Each row comes from the steps of one walk. Every step used is in the known rows, and no mark comes twice. Write the walk behind each row, first mark first.
Known rows
dagi-subeg: [  0   7  -1   2 -10   2  -3   4   4  -2  10  -1  -8  -1   8   0   2   0
  14  -2   1   0  -7  -6   0  20   3   6  -9   0   2   5   3  -2   2   0
  -3   1   5  -4   2   3   0  -1 -13]
vutor-subeg-dagi-fabu-fefi-rurupoz-masil: [  9  10  11   7  -7   9  -2  -1   4   6   6  -8  -2  16  -1   0 -20   0
  -5  -1   0   7  -7   0   4  20  -4   7   3  -5   3   0  -5  -8  -4  -5
   8  -4   2   6  -1   7  15   6  19]
vidibek-fesiz-masil: [-21 -14  -2   2  -6 -11  -4   6   2   3  -5   0   3   0  -3  -1 -19   0
  -9   4   9  -4  -3   8   7 -16   1 -15  -4   1 -11   6   7 -10   4   0
   2   5   2  -4  -4   2  -3  -7 -20]
masil-rurupoz-fefi: [  6   5  -3  -7  12  13   0   2 -16  -4   3  -1   2   0  -3   5  18  -3
   3  -3   0   1 -10  -2   5  -9   4   6  -9   0  -3   0  -6   5   8   0
  -8  -2  -4   3  -5   1  -2  -3  -7]
masil-rurupoz-fefi-fabu: [ -4   6  -4  -5  16  17   4   0 -11  -4  -5  -4  -1   2  -2   0  17  -5
   4  -8  -4   0  -5  -1   3  -1   0   9  -4  -5  -4  -2  -6   6   7 -17
  -4   0  -3   8  -4   0   2  -1  12]
saka-vidibek: [ -2 -11  -8   3  -1  -9   1   2  -4  -1   5   4  -1  -4   5   0   1  -3
   3   1  -6   4   5  -4  -3  -6   1  -3  -8   0   0   0   2   9   5  12
   0  -1   2  -6   0  -6   1   2 -13]
vutor-subeg: [ -4   5   1   2 -10 -14   0   8   0   1   1  -2  -3  15   6   0   0 -14
  11   2   1  17  -7  -7   3 -14   1   4  -8   2   1   3  -2  -8   8   1
   2   0   5   2  -8   2  -1  -3 -18]
fesiz-vidibek: [-15  17 -10   0  -3  -5  -1   4   2  -3   5   2  -3   0   2  -1   8  -5
  -4   0  -3   3  -7  -2  -2 -13   3  -5  -7   0  -4   3  -3  -5   6  10
   3   2   9  -5  -1  -9  -5  -1 -20]
gopege-masil-rurupoz: [ -8   5  -3  -5   6   1  -3   4  -3   4   3  -4   7  -1   3   3  -4  -7
   0   5  -1   4  -5   0  13 -13   0   0  -3   4  -3   3  -6   3   3  -1
  -8   1  -2   1   7   5 -16   0 -25]
vutor-subeg-dagi-dipan: [ -2   5   8   0  -8  18  -7   7   1   8   4  -7  -3  14   7   1   6  -8
 -14  -1  -1   8  -6  -8   9  13   2   6  -6  -1  -4   5  -4  -5   1  -1
  -1  -3   8   0  -2  10   8  -2 -20]
rurupoz-masil: [  0   6  -6   3   6   1  -2   3  -3  -2  12  -5  -4  -4   4  -1 -22  -1
   0   3   1  -2  -3   0  13  -9   3   6  -8   0  -4   3  -2   3   8  -1
  -5   1   3  -1  -7   0  -7  -5 -21]
vidibek-saka: [  2 -16   0  -4  -8  -8  -4   2   7   1   6   3  -6  -7   4  -4   1  -2
   9   1   2  -3  -4  -3  -4  -3   8   1  -2   2   2   1   2  -9  -3   5
   2   6   4   1  -8   4 -10  -6 -19]
rurupoz-fefi-fabu-dagi-dipan-vikenuz: [  8  18  13   0   8  32   7   0  -8  -7  10  -4  -6  -4   1  -7   1  13
   5  -2  -1  -1   0  -7  22  13   2   8  -4  -1  -4  -9   1   4   5 -10
 -10  -1   4  10  -3  14   0  -2  24]
gopege-masil-rurupoz-fefi: [  3   5  -1  -8  17  14  -1   3 -15  -2   7  -5   5   0  -2   3  -8  -4
   1  -2   2   2  -9   0  13 -12   2   3  -8   1  -5  -2  -7   9   5  -1
 -16  -3  -3   6   0   5 -18  -1 -13]
fabu-dagi: [  4  18   1   1  -3 -12   2   1  -3   4   2   2  -1  -3   4  -3   7   1
   0   8  -4  -1  -4  -4   0  -2   1   5   9   5  -3   5   4  -5   3   3
  -5   0   5   2  -1   1   2 -11 -17]
resev-fefi-rurupoz-masil-nifo: [  7   5  -2 -10   3 -11   3  -3   5  -5  -4 -12   1   2  -3   1  -4   2
   0  -7   3  -1   2   3  14 -12   7   5  -6   7   5  15   7  -1   6  -8
   6  -1  -5   9   0  -1   5  -1 -16]
dagi-fabu-fefi: [ 10  11  -1   1 -13  -3   2   3   6  -3   0  -3  -9  -2   3  -7   1  11
   0   0  -5  -1  -6  -6   0   8  -2   6  -4  -1   2   2   3  -1   1   2
   2   0   4   0   0   6  -5   4   4]
vidibek-fesiz: [ -7 -14  -3   2  -7 -12  -6   5   6   5   6  -3  -4  -1   3  -1   1   1
  -1   1   7  -2  -3   3  -1 -14  -1  -6  -3  -1  -8   6   1  -6   5  -1
   0   4  -5  -1  -5   3  -3 -10 -16]
dagi-fabu-fefi-saka-vidibek-fesiz: [ 10 -22   3   1  -7  -1  -1  -5  14   3   0   6  -6   3   2  -5  -1  15
  -3  -4   3  -5   9   0 -20   7  -8  -3   5   3   7  -3   2   5 -11   3
  -1   0  -9  -7   2   1   3   9  24]
subeg-dagi: [ -2   2  -2   0  -5   6  -4   4  -6   6   6  -3  -1  -6   3   0   9  -4
  -9   4  -6  -1  -3  -4   0  14   5   3  -4  -1  -7   4  -1  -7   0  -6
   2   1   3  -1   0  -8   2  -5 -24]
resev-fefi-saka-vidibek: [ 12 -13  -5   0   0  -8   6  -3   6  -2  -4   7  -5   1   4  -4   2  -3
   3  -9  -5  -1   8  -4 -13  -2   4   7  -4  12  10  10  14   5  -5  -3
   3  -2  -2  -7  -3 -12   3   3 -14]
rurupoz-fefi-saka-vidibek: [ 13 -13  -3  -5   9   6   5  -5  -8  -4   7   6  -2   1   1  -3  -1  -2
   6  -7  -3   1   5  -3 -11  -3   3   6  -4   4   4  -7  -2  12  -1  -1
  -4  -5  -2  -4  -8  -8  -1   3   9]
subeg-dagi-fabu-fefi-rurupoz: [  9   7   6   2 -16   2  -2  -4   4   7   2  -4  -3  -4   2  -2   9   9
 -10  -1  -7  -3   0  -2  -5  29  -1   6   4  -3   3  -1   0  -9  -5  -9
  18  -1   0   0   8   1  12   6  19]
vutor-subeg-dagi-kirig: [ -5   5   6   2   1  16  -7   6 -19   6   5  -5  -5  13   5   2   8  -6
  -5   0  -2  10  -6  -6  -2  11   1   5  -5  -3   3   5  -4 -10  -2  -3
  -3  -6   9  -2  -3   1   8   0 -14]
vidibek-saka-fefi-rurupoz-masil-nifo: [  9 -12   3 -11   2  -8  -3  -8   5  -2  -2  -4   2  -8  -7   5 -10   6
   7   1   6  -2  10   5   2  -6   5  -4   2   0   9  -5  -7  -2  -3   8
   7   0  -9   8   1   4   3   3  19]
fesiz-vidibek-saka-fefi-resev: [  0   2  -1   4  -1   0  -4   1   7   0  -2   9  -6  -7  -3  -2   0   0
   4  -1   3   4   5   3 -17 -11   4 -14  -3 -12   8 -11   3  -6  -5  25
   6   3   8  -3   0  -9  -4   3  17]
fesiz-vidibek-saka-fefi-fabu-dagi-subeg: [ -7  17   5   7  -2  11  -4  -3  12   0  -1  11  -9  -2  -1  -1   2  10
  12   2   2  -4   4  -3 -23  37  -3  -8  12  -7   6  -4   0  -5 -19  17
  -4   2  11   1   9  -1   8   2  31]
nifo-masil: [ -1   6  -4  11  -8  -9   4   0   2  -1  12   0   8  -7   8   2  15  -7
   2   5  -2   2  -5  -2  16 -10   1   6  -6   3  -5   3  -1   0   8   4
  -1   0   5  -2  -3   4  -7  -6 -21]
fesiz-masil-gopege: [-18   5  -1  10  -2 -10  -1   6  -4  -1 -15   0   5   2  -6   6  -2  -6
  -6   9  -1  -1  -4  -4  12 -11  -4  -8  -4   1  -7  -2  -2  -3   5   0
   3   5   5  -7  -2  -4 -16  -2 -26]
fabu-fefi-saka-vidibek-fesiz-masil-nifo: [ -5 -26   2 -19  -3 -11   5  -5   7  -3 -18   2  11   3 -10  -4  -7   4
 -12   6   5  -7   9   6  -5  -6  -3 -18  21   7  -2   1   2   2 -10   6
   4   2  -7   0   1  -2   1   8  14]
nifo-masil-gopege: [ -5   9  -2  19  -4 -13   2   3   0  -1   4  -1  11  -4   2   8  30  -6
   1   9  -1   0  -3  -6  18 -11  -9   1  -3   1  -5  -3  -8   1   6   3
  -3   2   1  -4  -4  -1 -18  -8 -25]
vutor-subeg-dagi: [ -5   1   5   2  -7   2  -4   8  -4  10   3  -3  -2  12   4   1   7 -15
  -2   3  -2  11  -6  -5  -1   8   4   3  -4  -2  -4   2  -5 -11   1  -4
   4  -1   7   3  -5  -2   5  -5 -22]
nifo-masil-rurupoz-fefi-fabu-dagi: [  0  23   6   6  18  15   9  -7 -10  -1   2   1  11  -1  -1   3  32  -1
   0   4  -3  -2  -5   3  14   3  -5   9  12  -3  -7   0  -6   5   0  -9
 -11  -1   0  11  -1   7   5  -8  14]
fabu-dagi-subeg: [  5  21   3   2  -7  -2   0   2   2   2   9   3  -3   1   5  -1   5   7
  12   4  -2  -1  -8  -9  -3  25   0   6   8   1   1   8   6  -4  -4   6
 -11  -1   6   1   5   6   7  -6 -11]
fefi-fabu: [-15   5  -6   2  -3  -4   2   1   4   1  -3  -3  -7  -1   6  -6   4  -6
   4  -1  -7   1  -1  -2   1   3  -2   7  -3  -1  -3   1   0  -2   6 -17
   6   4   4   0  -1  -1  -3  -2  -1]
fefi-saka-vidibek-fesiz-masil-gopege: [-21 -29   0  10   1 -10  -5   1   5   2 -15  10   7   5  -7   6  -5  -2
 -10   4   6  -4   9   3 -10 -10 -11 -17   6   4  -2  -4  -1   3  -9   1
   2   5  -7 -11   0  -9  -7   2  -5]
vikenuz-dipan: [ -2   5 -16   3  -8  -6   0   5   5  -1   7   1   0  -1   7  -1   4  -7
  -5   3   0   2  -5   1  -9  -6   2   7 -17  -3   1  -1   1  -1  13   2
   0   2   5  -2   2   8  -4  -2  -8]

Which walk is each row?
[  1 -14  -5  -2  -2  -8   3  -6   2  -1   2   7  -2  -1   6  -2   2  -6
   3  -2  -7   2   7  -3 -13  -1   0   6   0   6   5  -3   0   6  -3  -2
   4  -1  -1  -9  -2 -10   1   3  -3] -> fefi-saka-vidibek
[ -8 -31  -6   5  -3 -11  -6   4   2   4   6   5   0  -2   2   2   0   2
  -2   0   5  -2   8   3  -9 -10  -2 -12  -5  -2  -6   3   4   6   1  13
  -3   3  -6  -5  -1  -2   1  -3 -11] -> saka-vidibek-fesiz
[  6   2   9   3  -3  13  -2  -6   9   2  -5   3  -8  -8   5  -4   3  12
  -5   1  -1  -7  11  -4  -6  19  -2   0  14  -4   2  -5   3   1 -12   5
  -4   2   2   4   8  13   4  -4  29] -> vidibek-saka-fefi-fabu-dagi-dipan
[ -7 -31  -2  -2  12   4  -1  -1   6   2 -20  10   7   4  -8   3  -5  -2
  -9  -9   6  -5   9  11 -10 -12   0 -16   2  10   1  15  16   5 -11  -3
   1   2  -9  -6   1  -5   9   3 -14] -> resev-fefi-saka-vidibek-fesiz-masil-rurupoz
[ 13   4   0  -8   2   4   4  -3  -5  -2   6   2  -5   1   2  -5   2  -3
   5  -7   1  -1  -4  -2  -4  -5   5  12  -4   6   2  -5  -3  -2   2 -14
  -3  -5  -2  -1 -12  -4  -5  -4   3] -> rurupoz-fefi-saka
[ -2 -13  -1  -8  19  17   4  -8 -14  -5 -11  10  10   2  -8   3  -6  -8
  -5  -4  -4   0   2   6  -3  -6   1  -4  -3   4   1  -4  -1  11  -5  -3
  -3  -4  -2  -4  -7  -8   3   7   8] -> fesiz-masil-rurupoz-fefi-saka-vidibek
[-12  -1  -5  -4  -3  -1  -5   3  10   0   7   5  -7  -5   1  -4   3  -2
   0   1   2   0  -6   0  -9  -8   5  -8  -5   1   0   0  -3 -11  -4  18
   4   4  10   0  -4  -4 -11  -1 -19] -> fesiz-vidibek-saka
[  2  18   1   9  -2  -8   5  -5  -1   2 -10   5  -3  -6   1  -3   4   2
   4   4  -5   2  10  -1  -7   9  -5   1  13  -3  -2  -4   1  -1  -1  -5
  -2   1   1   1   8   0   8  -5  25] -> saka-fefi-fabu-dagi
[ 11   5  -1   6  -5  -8   3   1  -2  -1  -5   1  -3  -7   1   0   0  -4
  10  -1  -2   7  10   1  -4 -11   4  -3  -4 -11   5  -7   7   0   6   5
   3   0  -1  -4   4  -6   2  -1  16] -> saka-fefi-resev
[ -3 -31  -4   1  -2 -11  -2  -3   8   5   5   8  -1   1   3  -1   1  -1
  -2  -1   4  -2  11   3 -17  -8  -4  -5   3   7   2  -1   1   4  -6   0
   1   0  -9  -8  -2  -6   3   0   0] -> fefi-saka-vidibek-fesiz
[ -3   6  -5  12   9  -1  -4   5  -5  -3   3  -3   1   0  -1   5  -6  -1
  -1   5   1  -2  -3  -5  14  -9  -5   2  -4   0  -5  -3 -10   5   8   0
  -9   3  -1  -3  -6  -4 -16  -5 -25] -> rurupoz-masil-gopege
[  7   3   8   6  -5   7  -1  -3   8   1  -1   9 -10  -7   2  -1  -2  13
  19   3   2  -4   9  -5 -19  42  -2   2  13  -5   8  -5   5  -4 -19   4
  -6   2   4   3  10   6   8  -2  32] -> vidibek-saka-fefi-fabu-dagi-subeg
[ -3   6  -3 -12   1 -11   1  -5   1  -2   0 -11   6   0  -4   2  -3  -2
  -1   1   2   0  -1   3  16 -11   3   6   0   1   1   3  -8   0   9  -6
   8   0  -5   7   0   2   4   1  -5] -> fefi-rurupoz-masil-nifo
[  9   2  -2   4  -9 -22   3   2   6   0  -1  -2  -2  -1   5   0   6  -3
   6  -9  -1   3   1   2   0  -9   6   5  -5   7   6  13  16  -7   6  -8
  15   1  -1   0  -1  -5   9  -5 -15] -> resev-fefi-rurupoz
[ -7   6  -3 -19  -3 -12   1   3   1   0  -1 -13   6  -1   0  -1  -5  -2
  -2   6   0   4  -3  -4  16 -12   0  -1  -2   3  -3   2  -8   0   3  -5
  -5   0   0   5   7   5 -23   2 -25] -> gopege-masil-nifo
[ 10  10   3   4 -18 -14   3  -2   9  -2   1  -4  -6   1   4  -3   3   9
   2  -4  -5   0  -6   0  -2   7  -2   8   1   0   7  -2   1  -2   4  -2
  15   0  -1   0   5   6   7   6  21] -> dagi-fabu-fefi-rurupoz
[ 10   9   2 -14  -1 -14   5  -3   2  -6   1 -13   6   2  -4  -2  -4   2
  -1   3   1  -2  -3   2  15  -7   2   3  16   2   0  -2  -6   0   6   2
   9   1  -5  10   1   4   4   3  11] -> fabu-fefi-rurupoz-masil-nifo
[  6  12  11 -11  -5   9   0  -1   5   4  -5 -15   4  17  -6  -1  -2   3
  -8   0  -2   6  -5  -3   9  19  -4   6   3  -5   7   2 -12  -5  -4  -5
   7  -6   0  14   2   7  13  11  18] -> vutor-subeg-dagi-fabu-fefi-rurupoz-masil-nifo
[  9   4   2 -13  16  14   1  -3  -8  -1   5  -3   5   3   0   0  -6  -7
   2  -2   2   0  -5   2   5  -8   1  10  -2   8   1  -6  -8   6  -1 -15
 -13  -4  -8   4  -1   3 -18   0  -1] -> gopege-masil-rurupoz-fefi-saka
[ -4   4  -3   8  -4  -3   3  -2   2  -1  -7   1  -6  -5   3  -1   2  -4
   7  -1  -5   4   9  -1  -4   4  -2   1  -5  -5  -1  -6  -1   3   5 -10
   5   1  -1  -3   3  -4   2   3  22] -> saka-fefi-fabu
[ 11   5   2   3 -15 -23   6   0   2  -2   6  -2   2  -2   2  -2   4  -2
   4  -1  -3   3  -5   2   2  -4   1   4  12   4  -1  -3   5  -6   6   2
  17   3  -2   3   2   1   6  -3  12] -> fabu-fefi-rurupoz
[ -3   6   1   2   3  21  -8   1 -20   4   9  -4  -4  -6   4   1  11   6
 -12   2  -5  -3  -3  -3  -5  17   3   6  -5  -6  -2   5   0  -5  -1  -6
  -2  -3   9  -5   1  -1   6   0 -16] -> subeg-dagi-kirig
[ 14   8   4   2  -8 -11   7   5   0  -2   3   0  -1   0   4  -8   4  -2
   4   0  -4   2  -2   0  -2  -6   1   2  12  -8   2  -6   9  -3   6   5
   7   4   2   1  -2  -2  -2  -3  10] -> fabu-fefi-resev
[ -7  22   2   5  -4   4   3   0   7   2   3   0  -8   3   5  -4   4   5
  12   1  -3  -3  -4  -6  -7  36  -4  11  12  -4   2   5   4  -2  -6 -10
  -5   1   6   3   9   6   9  -5   9] -> fefi-fabu-dagi-subeg
[ 13  12   4   3 -12   1   6   4   7  -1  -5  -3  -9   0   3 -10   0  11
   2  -3  -6   1  -4  -2  -4   4  -1   6   0 -13   7  -6   9  -2   4   2
   5   1   3  -1   3   4  -2   6  17] -> dagi-fabu-fefi-resev
[-18   7  -2 -16  -4  -9   4   2  -2  -3 -17  -7   7   0  -5  -1  -3  -3
  -6   6  -2   1  -5  -1  16 -12   4  -7  -2   1  -5   6   0  -6   5  -2
   5   2   6   2  -1   1  -8   2 -21] -> fesiz-masil-nifo
[  8   6   2  -7  17  14   1   4 -13  -1   4  -7   4   3  -2  -1  -8  -5
   3  -2   1   4  -5   5  11 -17   1   3  -2  -8   1  -9  -2   9   6  -2
 -12  -3  -2   4   1   3 -15  -3   1] -> gopege-masil-rurupoz-fefi-resev
[  7   3  -2  11   0  -8  -2  -5  -3  -2   6   0   2  -4   0   7 -23  -1
   6  -1   2   4   7   6   6  -7   1   0  -4  -1   3  -5  -3   4   7   3
   7  -3  -4  -1   2  -2  10  -1  17] -> saka-fefi-rurupoz-masil
[ 11 -10  -2   1  19  15   6 -11 -10  -5   7   8  14  -2   0   7  26  -6
   3  -2  -3   2   5   2   3  -6  -4   7  -3   6   1  -5  -8  18  -4   3
  -9  -8  -6  -1  -5  -3   3   3   9] -> nifo-masil-rurupoz-fefi-saka-vidibek
[  6   5  -2  -7   2 -10   1  -6  -2  -5  -4  -7   5  -4  -6   8  -6   0
   2   2   3   3   8   4  11 -10   2  -2  -1  -2   4  -3  -7   5   5   1
   6  -2  -7   6   6   0   6   4  17] -> saka-fefi-rurupoz-masil-nifo
[-11 -28  -3  -2  19  14  -3   2 -15  -3  -8   7  11   2 -11   7  -8   2
  -9  -3   7  -2   2  11   0 -17  -3 -19  -6  -4 -11   2   2  11   0  12
 -10   0  -7  -1  -4   0   5   2  -1] -> saka-vidibek-fesiz-masil-rurupoz-fefi
[ 13   7   7  -4 -11  16   0  -6   9   5  -1  -2  -6  -2   2  -6   8   7
 -13   1  -8  -7  -2  -3 -11  34   1  11   5   3   4  -1  -1  -8 -11 -17
   5  -2  -1  -2   1  -2   2   7  10] -> subeg-dagi-fabu-fefi-saka
[-18 -32  -2   2  -1  -8  -2  -2   7   4  -7   8   4   2  -2  -1 -21  -1
  -9   2   7  -5   7  10 -10  -9  -3 -15   3   5  -1   2   6   1  -7   0
   4   1  -4 -11  -3  -6   3   2  -3] -> fefi-saka-vidibek-fesiz-masil
[ 13  -5   1  -1  -8   1   5  -8  11  -3  -1   6  -5   2   4  -7   1   9
   1  -5  -8  -1   6  -6 -14  14  -5   7   2   4  12  -5   1   8  -8  -1
   2  -2  -2  -8   3   0   0  13  20] -> dagi-fabu-fefi-saka-vidibek
[ 11   9   3  14   0 -14   1   2  -1  -4   5  -3   4   1  -3   7  -4   1
  -1   3   1  -2  -2  -1  12  -6  -7   2  16   2  -1  -9  -5   2   8   1
   7   4  -7   2   0  -1  -5  -3   9] -> fabu-fefi-rurupoz-masil-gopege
[ -3  -3  -1   6  -9 -13  -6  -3   9  -1   1   8  -2  -5  -2   5   4  -2
   4  -2   4   4   4   5 -17  -7   5 -11  -3   0   7  -8  -3  -9  -5  21
  16   2   3  -2   4  -7   5   2  19] -> fesiz-vidibek-saka-fefi-rurupoz
[-23 -27  -5 -13   0 -11  -2   2   2   2 -15  -1   9   0 -10   0  -6   4
 -10   4   4  -2   7   6   5 -17  -3 -23  -2  -2  -8   6   1   3  -2  13
   1   3  -3  -3   3   0  -2   5 -13] -> saka-vidibek-fesiz-masil-nifo
[ -2  -2  -2   7   3  -2  -6  -6   7  -4   9   6  -2  -8  -5   2 -22   2
   2  -2   6   2   4   9  -7  -7   3 -11  -2  -2   6  -8  -5  -4  -5  22
  10   2   1   0   0  -6   4   1  19] -> fesiz-vidibek-saka-fefi-rurupoz-masil
[  5  22   3   6  -2   4   6   3  10  -1  -3   0 -12   4   4  -7   5   9
  12  -6  -3  -5  -1  -7  -6  33   0   9   8   1   5  17  20  -2  -7 -14
  -7   2   5   3   8   3  12  -7  -3] -> resev-fefi-fabu-dagi-subeg
[ 10 -12  -2  -8  19  16   1  -8 -12  -3   0   8   4   3  -2   5  16  -5
   5  -6  -3   1   4  -1 -11  -4   2   6  -2   5   6  -6  -5  15  -3  -1
  -7  -6 -10  -3  -5  -6   5   6  10] -> masil-rurupoz-fefi-saka-vidibek
[-22 -14   0   0   5   2  -5   6   1   3 -11   1   8   0  -6   6  -4  -2
  -8   2   8  -4  -4  12   8 -17   0 -16   0   1  -9  10   3  -6   3  -1
   1   5  -3   0  -2   5   3  -2 -19] -> vidibek-fesiz-masil-rurupoz
[ 10   8   5   6  -5  14  -4  -4   4   3   8  -8  -2  -3  -2  -2 -15  11
 -14   0  -3  -7  -2   3   4  28  -1   7   2  -4   1   0  -3  -1  -4  -8
  10  -3   0   2   4   1  12   6  15] -> subeg-dagi-fabu-fefi-rurupoz-masil
[ -9 -29   2   8  11   2  -2   1  -7  -2 -12   9   8   6 -13   3 -10   1
  -8  -2   9  -6   8   4  -8 -11 -10 -15   3   3  -3  -9  -2   9  -7   1
  -6  -1  -8  -8  -8 -10 -10  -2   5] -> rurupoz-fefi-saka-vidibek-fesiz-masil-gopege
[-12 -13   2  -5  15  14  -4   4 -12  -1  -8   1   6   3 -12   4  -7   1
  -9  -3  10  -5  -7  12   7 -18   2 -13  -5  -1 -13   4   2  -1   4   0
  -9   1  -5   2  -9   4  -1  -4  -7] -> vidibek-fesiz-masil-rurupoz-fefi
[  0  24   6  -5  16  26   3   0  -9   0   5  -5   1   5   0  -1  -5   5
  10   0   0  -4  -7  -2   4  29  -6   8  12  -3  -2  -1  -4   9  -8 -12
 -24  -4   0  11  12  11  -3   0  17] -> gopege-masil-rurupoz-fefi-fabu-dagi-subeg
